Each row was made from one path, in order. Every step used is in the known rows, and no mark comes twice. Write each row's path.
In the rows, 128 means zero.
Known rows:
doza, zuva, ranok, dibu, napo: [114 150  85 127 126 112 129 117 153 135 130 117 156 165 132 121 123 118
 153 166 162 150 151 176 124 106 167  94 100  68 117 124 109  94 167  88
 127 142 140  93  91]
dibu, ranok: [123 157  89 111 107 108 142 118 148  95 134  77 153 154 147 122 113 115
 171 171 135 158 130 162 126 105 171 131  99  83 115 117 126 103 186 122
 116 121 131  90  87]
nipoga, ludakig, napo: [122 130 104 114 116 108 128 133 201 119 149  78 150 136 166 117 117 127
 157 151 137 182 119 144 151 132 128 111  93  93 151 121 115  98 174 120
 144 117 150 106  93]
nevitib, doza: [120 136 124 124 124 136 125 113 165 130 176  95 176 162 163 109 140 110
 162 145 146 180 123 157 165 105 158 136  79  95 110 123 125 129 157 101
 134 133 114  99  87]
gusofe, doza, nevitib, kuril, neke, ranok, dibu: [122 135 106 117 149 104 100 107 164  81 157 117 182 165 115 108 123 126
 150 144 145 178 135 139 133 102 166 223 120  89 115 124 148 121 161  61
 134 121 110 120  75]
doza, nevitib: [123 154  89 123 121 122 133 140 155 101 149  90 136 138 126 138 110 107
 154 139 143 192 128 168 122  96 134 211 101  88  99 129 140 112 147 121
 113 121 138 103  81]
zuva, ranok, dibu, napo, ludakig, nipoga, gusofe: [112 139 104 122 112 103 158 128 183 102 160  91 135 137 161 126 103 132
 156 152 138 128 156 160 125 118 185  95 119  76 135 133 124 106 181 103
 105 135 155 120 105]
dibu, napo, ludakig, nipoga, gusofe, doza: [125 132 114  89 103 104 134 131 205 101 128  94 160 130 167 106  84 126
 153 145 138 163 156 139 132 128 136 141  97 107 141 152 128 116 175  96
 125 124 179 130 101]
neke, kuril, nevitib, doza, gusofe, nipoga, ludakig: [111 148 114 131 118 128 137 107 177 138 134  83 172 130 126 121 149 125
 176 174 154 165 127 142 143 115 146 181 106  97 134 125 129 109 127  46
 142 132 110 103 106]
dibu, napo, ludakig, nipoga, gusofe, doza, nevitib, kuril: [121 128 111  90 105  95 127 123 209  98 122  98 155 134 156 107  87 126
 149 144 139 164 155 141 126 124 136 169 104 108 138 157 137 118 172  81
 119 125 183 130  97]
napo, dibu, ranok, zuva: [130 146  94 111 111 126 148 135 153 121  93  73 133 164 157 123 130 106
 177 167 154 142 151 148 147 100 162 132 125  74 154  97 117 105 185 112
 132 131 117  90 121]
gefo, ranok, zuva, doza, nevitib: [103 138  65 127 135 159 132 137 133 120 135 110 141 148 136 108 157 119
 161 170 162 167 149 124 126  87 177 172  99  66 120 118 136  89 188 126
 134 125 130 115  68]
dibu, napo, ludakig, nipoga, gusofe: [124 137 107  92  99 109 142 135 207 108 126  88 147 125 172 110  84 125
 155 148 141 162 155 148 133 128 131 138  99 105 140 150 126 110 175 104
 123 123 184 127 106]
neke, nipoga: [111 156  94  99 127 138 127 133 169  94 125  98 139 143 140 113 105  91
 176 176 155 161 139 163 162 102 153 181 110  87 140 121 116  88 152 109
 123 114 168 100  88]
vipepu, kuril: [121 156  94 100 148 140 113 138 155 133 172 102 166 119 149 133 148  86
 153 168 138 166 135 146 149 117 162 170  95  94 109 119 117  97 158  77
 115 105 164 103  86]
ludakig, nipoga, gusofe, doza, nevitib, kuril, neke: [113 152  96 100 128 121 146 120 166  98 148  79 136 120 127 124 104 146
 148 148 138 163 126 173 130 112 133 226 115  79 138 150 130 110 194  74
 142 111 176 118  87]
negiz, ranok, dibu, napo, ludakig, nipoga: [131 146 111  94 137 120 148 137 181 106 160  96 146 143 145 123  95 131
 146 143 139 174 169 140 123 112 181 106 113 101 156 124 111 107 195  98
 118 118 131 130  97]
ludakig, nipoga, gusofe, doza, nevitib, kuril: [118 148  98  98 126 123 139 119 165 103 147  84 127 121 125 128 105 132
 145 149 134 157 127 169 130 109 135 212 101  83 141 158 126 108 192  70
 130 114 170 120  88]
neke, nipoga, ludakig, napo, dibu, ranok, negiz: [112 145  98 101 120 105 135 139 200  84 111  87 136 152 150 111 101 103
 181 169 155 148 146 153 162 116 140 139 120  83 172 100 113 100 168 104
 144 118 191  93 102]
napo, ludakig, nipoga, gusofe, doza: [129 128 105  96  97 122 129 130 169 129 125  84 144 134 161 118 101 108
 139 135 139 179 137 156 144 122 139 172 116  91 157 145 122 109 200 103
 130 129 161 123  98]
ranok, dibu, napo, ludakig, nipoga, gusofe, doza, zuva: [130 129 109 109 125 110 135 136 196 110 132 107 144 148 146 121 100 138
 143 143 156 140 164 159 128 109 148 137 112 111 156 126 121  99 179  85
 126 136 159 140 119]
gefo, ranok, dibu, napo, ludakig: [130 128  71 120 113 134 144 138 178  92 156 115 123 153 153 116 137 120
 155 166 154 149 157 141 130 103 175 142 115  95 143 121 132  87 184 105
 128 142 144 131  96]
gusofe, nipoga, ludakig, napo, dibu, ranok, zuva: [127 131  98 113 108 102 138 127 184 123 128  63 149 142 166 117 109 114
 178 174 133 149 146 114 141 120 141 140 101  75 172 106 115  91 166 104
 140 110 195 120 111]
neke, ranok, zuva, doza, gusofe, nipoga, ludakig: [115 144  84 127 145 136 120 107 142 134 132 101 145 130 135  90 114 115
 172 182 154 155 152 111 148 108 169 139  77  64 135 122 113  96 166  95
 129 106 123 111  97]
kuril, vipepu: [131 145  82 119 111 134 129 119 145 107 136  72 135 152 169 127 140 139
 152 147 151 196 128 170 155 103 150 164 110  74 127 110 128  91 188 132
 106  79 113 109  86]
nevitib, kuril: [120 132  90 103 130 135 100  95 169 128 150  99 148 155 155 117 151 107
 158 168 145 174 119 164 152 103 157 171 110  92 129 141 128 101 181  65
 117 111 120 114  80]
ranok, dibu, napo, ludakig: [134 129 109 113 124 118 137 144 205 107 147 101 142 148 165 124 107 128
 152 144 151 147 163 156 135 109 152 123 116 118 146 115 125 100 170 107
 116 130 141 144 120]
vipepu, kuril, nevitib, doza: [101 155 116 109 139 135 114 123 159 140 177  93 190 132 146 122 161 117
 151 163 145 166 137 147 159 126 168 206  99 101 100 116 141 112 135  59
 122 102 150 107  90]
zuva, ranok, dibu, napo: [115 144 104 127 126 106 150 126 182  98 175  99 147 146 160 126 116 127
 166 158 137 134 155 154 126 111 190  83 112  74 118 122 123 106 168 107
 106 132 134 117  97]
dibu, ranok, negiz: [131 157  82 112 122 110 141 120 147  88 143  82 156 160 159 122 125 113
 175 155 145 159 145 165 118  98 159 124 101  72 112  99 129 132 200 113
 133 109 138 101  82]
nevitib, doza, gusofe, nipoga, ludakig, napo, dibu, ranok: [127 139 125 126 114 110 134 113 173 126 161  82 137 167 149 114 115 123
 180 156 133 164 127 143 150 110 147 118  88  78 143 122 107 127 164  82
 139 152 170  93 113]
vipepu, kuril, neke, ranok: [116 166  85 110 154 133 125 127 156 117 175 101 180 115 146 113 140 107
 160 172 149 169 137 148 155 131 169 200 116  82 100 105 127 100 157  68
 140  95 161  94  87]
negiz, ranok, zuva, doza, nevitib, kuril: [102 145 103 102 160 148 114 118 136 138 135  98 170 150 131 113 129 129
 155 150 150 195 154 121 119  92 193 140 101  74 133 121 124 109 195 109
 118 100 105 107  65]
gefo, ranok, dibu: [130 137  63 129 124 151 146 136 155  97 170 112 116 154 142 124 153 116
 156 169 153 153 143 151 134  94 178 154 114  85 138 114 127  82 187 108
 132 138 125 124  89]
dibu, ranok, zuva: [116 155  83 116 123 119 143 117 131 124 101  73 151 148 152 110 119 127
 170 176 146 149 143 149 129 100 180 136  98  74 119 108 129  95 193 125
 116 113 125 102  90]
ludakig, napo, dibu, ranok, zuva: [138 158 107 111 118 118 134 140 179 110 126  88 135 140 163 122 126 113
 163 150 141 145 131 148 149 123 141 104 115  65 148  94 117 104 206 104
 142 117 144  90 108]

Which path is each row?
[107 157 113 111 141 134 115 120 154 142 178  91 173 129 139 126 150 120
 160 170 139 164 141 141 150 122 162 215  98  92 107 120 134 111 131  50
 119 106 177 113  96]
vipepu, kuril, nevitib, doza, gusofe, nipoga
[128 132 109  96 100 110 127 133 204 109 129  97 162 140 179 106  96 113
 161 149 143 174 155 140 137 125 139 124  98 109 128 139 129 114 161 112
 119 125 160 122 100]
dibu, napo, ludakig
[109 144 127 126 109 121 136 113 178 134 156  71 150 158 145 114 132 158
 171 153 147 175 134 149 156 124 135 187 111  86 136 120 137 126 139  75
 145 122 146 111 113]
kuril, nevitib, doza, gusofe, nipoga, ludakig, napo, dibu
[107 152 121 126 114 133 132 105 157 135 163  76 157 156 141 112 134 155
 171 157 146 182 133 158 148 114 145 209 104  87 112 130 143 124 134  79
 132 116 137 118 100]
kuril, nevitib, doza, gusofe, nipoga
[120 138 103 112 113 117 147 136 158 125  95  68 131 170 147 121 120 115
 189 173 149 141 157 130 136  98 154 123 122  71 173 100 108 105 182 111
 135 135 148  94 126]
napo, dibu, ranok, zuva, doza, gusofe, nipoga, ludakig
[116 159 101 122 120 141 136 116 169 128 129  90 173 118 131 128 156 115
 167 172 159 165 125 155 140 114 148 186 115  95 122 120 135 101 140  60
 136 116  84 101  96]
neke, kuril, nevitib
[106 153  87 105 116 152 134 118 163  95 115  92 117 131 136 119  98 105
 178 175 162 156 128 171 158  96 152 201 107  83 151 132 121  86 152 114
 119 114 185  90  93]
neke, nipoga, gusofe
[129 130  98  99  92 129 137 134 169 134 125  78 131 127 165 124 100 108
 140 138 142 179 135 165 146 122 136 169 117  91 157 145 120 104 198 111
 126 127 167 120 103]
napo, ludakig, nipoga, gusofe
[110 138 119 134 125 113 123 104 166 137 160 114 183 179 146 105 134 119
 155 153 159 155 143 167 148 107 173  93  80  84 108 124 118 124 155  78
 134 154 129  89  92]
nevitib, doza, zuva, ranok, dibu, napo
[119 162  75 127 143 139 145 113 148 115 137  85 165 130 154  88 123 144
 172 164 164 180 136 153 155 121 161 195 128  63 111 101 134 102 174 108
 164  93 116 102  90]
kuril, neke, ranok, zuva
[138 150  92 115 116 112 141 127 163 118 138  73  95 144 137 130  93 125
 188 172 128 166 133 139 124 110 128 135 104  65 161 129  95  99 170  94
 130 138 199 105 117]
doza, gusofe, nipoga, ludakig, napo, dibu, ranok
[117 128 108 111 111 102 132 130 188 122 136  66 162 146 164 116 113 117
 181 171 134 148 149 107 137 117 142 131  98  75 171 105 115  96 171 109
 141 108 194 118 108]
gusofe, nipoga, ludakig, napo, dibu, ranok, zuva, doza
[115 150 101 104 126 113 153 124 172 105 145  92 136 124 129 123  97 143
 147 154 141 136 147 169 125 114 147 153  96  76 143 150 112 104 193  74
 134 126 178 120  98]
ludakig, nipoga, gusofe, doza, zuva, ranok, dibu, napo
[103 165  89 102 149 142 128 133 163 112 154  92 166 115 143 120 131 114
 168 173 155 165 134 161 154 121 162 226 129  85 121 106 127  92 153  80
 136  97 203  90  88]
vipepu, kuril, neke, nipoga, gusofe
[122 137  90 117 122 147 113  92 137 120 125 104 151 145 128 119 122 127
 155 154 160 178 118 161 132  95 149 185  86  74 136 143 124 107 169  98
 136 125 140  91  82]
nipoga, gusofe, doza, zuva
[116 146  88 120 117 102 132 125 161 139 123 113 154 161 135 120 113 115
 143 160 159 148 158 177 125 113 164  96 108  71 129 130 106  95 181  81
 127 146 153 100  96]
doza, zuva, ranok, dibu, napo, ludakig, nipoga
[140 158  85 115 129 140 132 124 141 127 157  85 100 135 136 131 102 117
 184 170 131 181 130 149 123  97 131 166  95  64 132 141  98 100 161  94
 120 129 186 118 101]
doza, gusofe, nipoga
[122 157  89 101 117 138 161 131 162 115 152  71 112 107 143 133 104 130
 151 154 138 157 128 181 136 113 129 180  95  80 143 152 112  99 194  99
 131 111 175 115  98]
ludakig, nipoga, gusofe
[115 140 110 119 118  97 156 135 188 102 163  94 146 143 163 124 108 125
 157 152 134 131 162 156 126 119 186  84 121  78 129 128 122 106 181 102
 107 135 148 127 103]
zuva, ranok, dibu, napo, ludakig, nipoga
[118 161  94 104 148 115 133 140 182 112 169 102 175 110 149 112 123 117
 150 165 146 151 156 146 151 140 166 189 127  95 120 107 127 100 166  56
 138 102 183 115 104]
vipepu, kuril, neke, ranok, dibu, napo, ludakig, nipoga
[ 94 156 111 115 137 127 113 115 151 148 166 102 196 139 137 121 161 116
 149 169 150 160 141 152 154 127 179 186  99  87  96 118 137 111 135  50
 121 111 155  95  86]
vipepu, kuril, nevitib, doza, zuva, ranok
[127 139 123 128 125 123 125 112 171 133 176  88 141 154 152 112 117 125
 174 152 134 178 121 145 152 111 141 128  78  80 131 131 108 124 158  84
 139 144 168 103 101]
nevitib, doza, gusofe, nipoga, ludakig, napo
[107 160 100  97 148 123 127 148 188 111 148  91 172 123 150 118 134 110
 169 169 151 161 140 149 164 134 152 195 138  86 138  93 119  94 158  73
 151 103 204  90  98]
vipepu, kuril, neke, nipoga, ludakig, napo, dibu
[ 96 146 120 114 133 132 112 146 165 103 173 100 177 149 127 132 125 114
 163 137 149 188 136 147 115  92 140 162  91  88 104 124 132 122 166 133
 121 116 134  97  69]
zuva, doza, nevitib
[127 141 113 111 137 113 107 126 156  87 154 109 183 155 124 119 117 111
 152 136 136 193 133 134 125  99 150 205  99  86 106 132 140 125 154  97
 128 125 118 116  69]
gusofe, doza, nevitib
[119 163  88 114 158 132 129 132 161 114 179 103 175 117 144 117 141 114
 158 170 151 159 142 151 154 128 173 197 123  87 109  97 126  97 159  65
 137  98 159 103  95]
vipepu, kuril, neke, ranok, dibu
[121 152 101  98 125 131 149 127 162 107 152  81 133 117 136 125 103 132
 149 151 134 158 131 166 135 112 134 183  94  80 143 152 115 106 195  88
 137 113 165 120  91]
ludakig, nipoga, gusofe, doza
[125 138 102 114 152 106  98 103 159  79 156 117 189 163 124 105 128 119
 155 139 147 189 138 137 130 102 155 223 116  78 104 122 149 139 167  60
 145 113 117 117  65]
gusofe, doza, nevitib, kuril, neke, ranok, negiz
[118 144 100 132 128 118 149 126 162 109 177  96 142 150 155 132 129 118
 163 156 139 143 144 163 131 106 195  95 120  67 119 117 121 103 176 111
 108 132 119 113  92]
zuva, ranok, dibu
[118 126  99 119 114 126 119  94 156 115 121 109 153 152 135 117 110 134
 152 149 158 159 135 155 125 102 165 156  99  78 144 143 129 109 170  95
 127 136 151 100  94]
nipoga, gusofe, doza, zuva, ranok, dibu, napo, ludakig
[110 153 103 103 162 158 126 124 127 145 138  95 154 144 134 112 121 134
 164 152 149 197 155 122 119  93 187 113  96  66 136 120 107 108 200 120
 123 106 110 105  72]
negiz, ranok, zuva, doza, gusofe
[134 148  98 107 100 117 149 134 165 102 118  76 133 169 152 130 125  98
 179 165 146 149 143 157 145 105 155 127 124  80 152 103 116 111 181 108
 132 136 123  82 118]
napo, dibu, ranok
[ 91 137 114 113 132 125  98 127 166 103 162 100 174 162 130 129 142 125
 156 140 153 188 131 150 123  89 148 177 100  88 111 124 138 115 179 113
 108 100 131 101  68]
zuva, doza, nevitib, kuril, vipepu
[119 152  94 105 131 124 148 120 152 111 149  93 141 128 134 124 109 130
 148 148 142 151 141 172 125 110 140 160  96  60 137 146 112 120 203  76
 146 117 172 112  85]
ludakig, nipoga, gusofe, doza, zuva, ranok, negiz
[123 132 111 107 140 109  94 109 160  93 152 114 182 165 122 116 128 111
 151 143 137 189 129 137 129  97 156 213 105  90 111 138 144 124 161  72
 124 123 116 118  66]
gusofe, doza, nevitib, kuril
[101 160  92 112 129 131 144 123 166  77 130  84 158 141 132 107 100 147
 181 155 165 185 127 173 144 108 145 252 147  74 128 112 141 104 157 115
 157 107 179  91  84]
kuril, neke, nipoga, gusofe, doza, nevitib
[125 135 119 128 124 127 129 109 162 137 172  85 143 161 149 111 117 124
 177 157 137 182 126 145 151 103 146 140  78  85 130 135 108 126 149  87
 135 147 161 107 102]
nevitib, doza, gusofe, nipoga, ludakig
[ 99 135  88 102 133 121 114  99 188 110 131  87 160 160 150 100 136 133
 172 175 158 177 123 168 162 114 154 209 144  91 145 124 133  96 174  67
 144 107 155 106  83]
nevitib, kuril, neke, nipoga, ludakig
[130 132 108 111 120 118 148 142 205 105 145  93 126 136 159 128  98 137
 148 143 151 137 161 162 133 110 145 137 114 115 156 126 123  97 178 102
 117 129 160 145 125]
ranok, dibu, napo, ludakig, nipoga, gusofe
[132 141 111  99 137 126 137 131 178 108 159 100 150 150 148 123 100 128
 150 143 144 180 166 136 123 108 186 104 113 101 152 118 116 108 186 105
 113 120 121 124  95]
negiz, ranok, dibu, napo, ludakig
[ 93 152  92 117 131 110 131 116 140 114 105  76 173 159 137 106 126 144
 172 168 152 154 142 147 117  96 179 164 114  74 114 104 141 104 198 118
 123 109 134  97  81]
dibu, ranok, zuva, doza, nevitib, kuril, neke
[133 127 103 111 106 107 133 131 195 118 153  69 148 140 168 123 111 106
 176 166 131 163 139 119 146 123 128 145 100  80 169 114 113  96 157 100
 142 112 194 121 110]
gusofe, nipoga, ludakig, napo, dibu
[132 134 103  95 100 119 132 145 175 134 130  82 146 134 168 121 105  97
 138 139 138 182 144 161 149 127 136 153 119  94 149 137 116 104 198 108
 128 127 155 127  99]
napo, ludakig, nipoga
